Every row comes from one small tree of marks. Brackets hold a mark, then the marks that hang from it, in alphabetical order. Every link used is in the known rows. Which tree was each row made from?
Known rows:
[P [Q [T M]]]: [ 46, -15,  31, -34, -17,  16,  -5, -25,  60, -23, -41,  -4, -15,  21, -60,
   5, -12,   2, -24,   9, -19,  26,   5]
[S [M [Q [T P] X]]]: [ 15, -19,  27, -22, -16,  11,  10, -22,  17,  -9, -14,  40,  15,  42, -49,
   5, -34,  16, -58, -16,  26,  -2, -16]
[M P [Q X] S T]: [ 16, -34,  38, -31,  -1,  11,   1,  25,  32,  -2,  28,   5,  -5, -30, -49,
 -27,  34,  19, -48,  27, -17, -39, -49]
[Q [T [M S] P] X]: [ 46, -52,  11, -48, -48, -17,  38,  -2,  36,   3, -33,   9,   1, -28, -53,
 -12,  10,  19, -61,  35,  38,   4,  11]
[S [M [P [Q X]]]]: [ 26, -48,  36, -19,  36,  26, -27,  26,  52, -13,  -2,  11,   5,  34, -41,
   0, -13,  17, -33,   2,  -4, -21, -51]
[T M P]: [ -3, -45,  -8,  13, -29, -31, -12, -25,  21, -13, -74, -13,  23,   8, -70,
 -19,  25,  14, -73, -20,  20,  -4,  33]
[S [M P]]: [  6, -43,  25, -29,  27,   8, -24,   8,  31, -30, -57,  -9,  18,  27, -45,
 -14,  -1,  17, -73, -19,  -2, -24, -33]
[T [M Q]]: [  4, -16,  16,  10, -16,   3, -21, -29,  24, -11, -58, -23,  -5,  43, -69,
   5,  13,   8, -57, -29, -25,   0,   8]
[T [M S] [P [Q X]]]: [ 33, -61,  -5,   5, -28, -19,  -3,  13,  61,   6, -18,   3,  -8, -14, -61,
 -19,  29,  14, -35,  20,  19,  10,   4]
[S [M T]]: [-13, -18,   9, -25, -12,  -2, -22,  14,  32, -24, -50,  20,  18,   1, -51,
 -30,  -7,  15, -37, -36,  37, -36,  -3]
[P [Q [T [M S]] X]]: [ 70, -33,  33, -59, -25,  14,  21,  11,  71,   0, -13,   5, -31, -11, -49,
   4,  -8,  13, -13,  41,  -3,  21, -13]
[S [M [T P Q]]]: [-46, -44,   3,  -3, -15, -37, -14, -16,   9, -26, -40,  45,  48, -36, -72,
 -42,  14,   6, -64, -27,  69, -28,  21]
[P [T [M Q S]]]: [ 19,  -6,  35,  -5, -46,   2,  -4,   6,  35, -11, -55,   4, -30,   4, -77,
  -1,  37,  20, -60,   7, -14,  -1, -15]
[T [M S] P [Q X]]: [  1, -74,   4, -12, -33, -47,  17,  -6,  17,  17, -32,   5,  22, -49, -72,
 -14,  35,  17, -71,  28,  55,  -8,  22]
[X Q]: [  1, -24,  39, -15,   1,  -2, -36, -17,  34,   3,  -8, -12,   5,  34, -77,
  -9, -21,  20, -33, -34,   2,  -4,  -2]
[X [Q [P T]]]: [  5,  -1,  60, -18, -19,  14, -43,  23,  22,  22,  -2,  24, -23,  27, -73,
 -12,  -9,  58, -26,  -3,  35, -16,  -8]
[Q P T]: [ 32,  -9,  36, -58,  -9,  15, -11,  -2,  29,   9, -23,  -1, -11,  10, -39,
 -19, -27,  53, -42,  28,  17,  -8,   5]
[Q [P [T [M S]]] X]: [ 38, -27,  29, -37, -51,   7,   3,  63,  27,  33, -33,  12, -36, -16, -51,
 -13,  24,  66, -37,  53,  52, -28, -10]
[X [Q [T M]]]: [ 33, -20,  45, -47, -22,  12,   5, -26,  37, -16, -39,  -4, -10,  34, -74,
  10, -21,   2, -40, -25,  10,  23,  10]
[P [T M]]: [  9,  -4,  34,  -8, -44,  -8, -13,   1,  22,  -6, -65,   5,   0,   7, -74,
   4,  16,  25, -52,   4,  14, -24,   4]
[X [Q [T [M S] P]]]: [ 37, -52,  20, -43, -41, -14,  22, -18,  51, -23, -42,   8, -15,  -3, -73,
 -17,  15,   1, -61, -14,  25,  42,  15]
[Q [P [T M]] X]: [ 22, -11,  36, -16, -46,  11, -13,  45,   6,  35, -29,  17, -15,  14, -55,
   4,   9,  65, -34,  32,  51, -39,  -1]
[X [Q [T [M P]]]]: [ 42, -38,  58, -54,   3,  23,   7, -19,  36, -29, -31,  -9,  -6,  30, -65,
   8,   0,   0, -63, -13, -12,  20, -16]
[Q [P T]]: [  5,   4,  42, -20, -27,   6, -35,  22,  17,  19, -27,  15, -11,   5, -57,
 -19,   1,  68, -42,  26,  29, -37,  -4]

Write each row's tree:
[ 10, -39,  76, -44,  -2, -11,  12,  23,  18,  16,  19,  27,  11, -63, -63,
  -5,  29,  39, -69,  76,  15, -42, -50]
[M [P [T [Q X]]] S]
[ 24, -27,  23, -24,  -6,  13, -20,  33,  31,  36,  12,  -6, -34,  10, -40,
 -21,   2,  61, -34,  30,   6, -14, -20]
[M [Q P X] S]
[-30, -34,  17, -35,  -4,  -8, -31,  24,   9,  -4, -38,  36,  10, -23, -50,
 -42,   6,  42, -41, -10,  73, -33,  11]
[S [M [T [Q P]]]]
[  1, -11,  20, -17, -23,  -5, -16,   1,  40, -14, -13,   4, -13, -23, -62,
 -38,  25,  14, -41,  -2, -13, -18, -11]
[M Q S T]
[-14,  -9,  73, -18, -18, -17,  -6,  -4,   1,  31,  13,  35,  28, -29, -79,
  12, -11,  42, -44,  48,  40, -51, -15]
[P [T [Q X]]]
[ 51, -38,  49, -60,  -7,  21,  29,  -1,  24,  -6, -23,  -7,  10,   7, -44,
  17,  -3,  16, -63,  34,   0, -17, -23]
[Q [T [M P]] X]
[ 32, -43,  37, -37,   7,  12, -12,  40,  66,  -5,  39,  11, -10, -46, -45,
 -36,  29,  19, -18,  44,  -6, -27, -46]
[M [P [Q X]] S T]
[ 45, -21,  57, -46,  26,  25, -15, -22,  60, -29,   2,   1,  -2,   7, -51,
  -4, -11,   8, -40,  30, -47,   9, -36]
[M [P [Q T]]]
[ 22, -31,   8,  -6, -23,  -5,  -9,  -8,  43, -12, -60, -27, -24,  14, -66,
 -12,  29,   9, -59, -13, -26,  14,   0]
[T [M Q S]]
[ 35, -17,  32, -10, -38,   0, -18,  22,  68, -14, -48,  11, -34, -12, -74,
  -8,  35,  16, -28,  23, -10,  10, -13]
[P Q [T [M S]]]
[ 33, -26,  32, -33, -27,  -5,  23, -20,  33,   7,  13,  22,  -5, -10, -52,
 -13,  -6,  22, -60,  30,   2,   6, -16]
[M [Q [T P] X] S]
[-40, -48,  13, -12, -19, -32,  -3,   1,   1,   1, -10,  53,  48, -35, -65,
 -27,   4,  16, -52,  -9,  88, -45,  11]
[S [M [T P [Q X]]]]
[ 11, -22,  43, -30, -15, -11,  -3, -41,  31, -10,  -4,  17,  14,  17, -74,
 -13, -25,  12, -55, -19,  19,  15,  10]
[X [Q [T P]]]
[  8, -46, -11,  13, -33, -26,  -6, -21,  34, -18, -61, -11,  -9,   4, -72,
 -26,  45,   8, -79, -17, -10,  19,  17]
[T [M Q S] P]
[ 18, -11,  60, -14,  -6,  11, -15,   9,  34, -17, -11,   7, -17,  -9, -62,
 -13,  39,  26, -77,  30, -43, -18, -57]
[M [P T] Q S]
[ 10,  -1,  77,  -4,   0,  25, -13,   7,   6,  10,  22,  20,   5,  20, -63,
  15,   9,  35, -58,  30, -21, -48, -58]
[M [P T] [Q X]]
[  7,  14,  57,  -2, -26,  25, -30,  26,   3,  38,  20,  27, -21,  29, -56,
   5,  -9,  70, -28,  29,  18, -39, -26]
[M [Q [P T] X]]
[  8,   5,  45,  -6, -20,  33, -30,  43,   6,  22, -12,  45, -22,  52, -49,
   8, -18,  63, -31,   2,  40, -34, -35]
[S [M [Q [P T] X]]]
[ 29, -26,  37, -29, -44,   8, -19,  45,  39,   8, -41,  13, -51,   5, -72,
 -18,  29,  50, -36,   2,  38,  11,  -4]
[X [Q [P [T [M S]]]]]
[-25, -23,  41, -26, -14, -19,  -7,  -4,   8,  23,  23,  22,  37, -50, -72,
 -15,  -2,  26, -31,  27,  49, -55,   5]
[M [T [Q X]]]
[ 26,  -2,  49, -21, -31,  16, -15,  48,  23,  39,  15,  24, -40,   0, -49,
 -10,  10,  72, -33,  47,  18, -25, -35]
[M [Q [P T] X] S]
[-14, -25,   2,   4, -35, -24, -11, -12,  34, -19, -11,  16,   4, -32, -66,
 -51,  40,  10, -60, -10,   5, -11,   5]
[M Q S [T P]]
[ 36,   3,  48, -46,  -9,  34,  -6,  -1,  14,  29,  17,  11, -23,  32, -39,
   5, -35,  55, -30,  31,   6, -13, -17]
[M [Q P T X]]
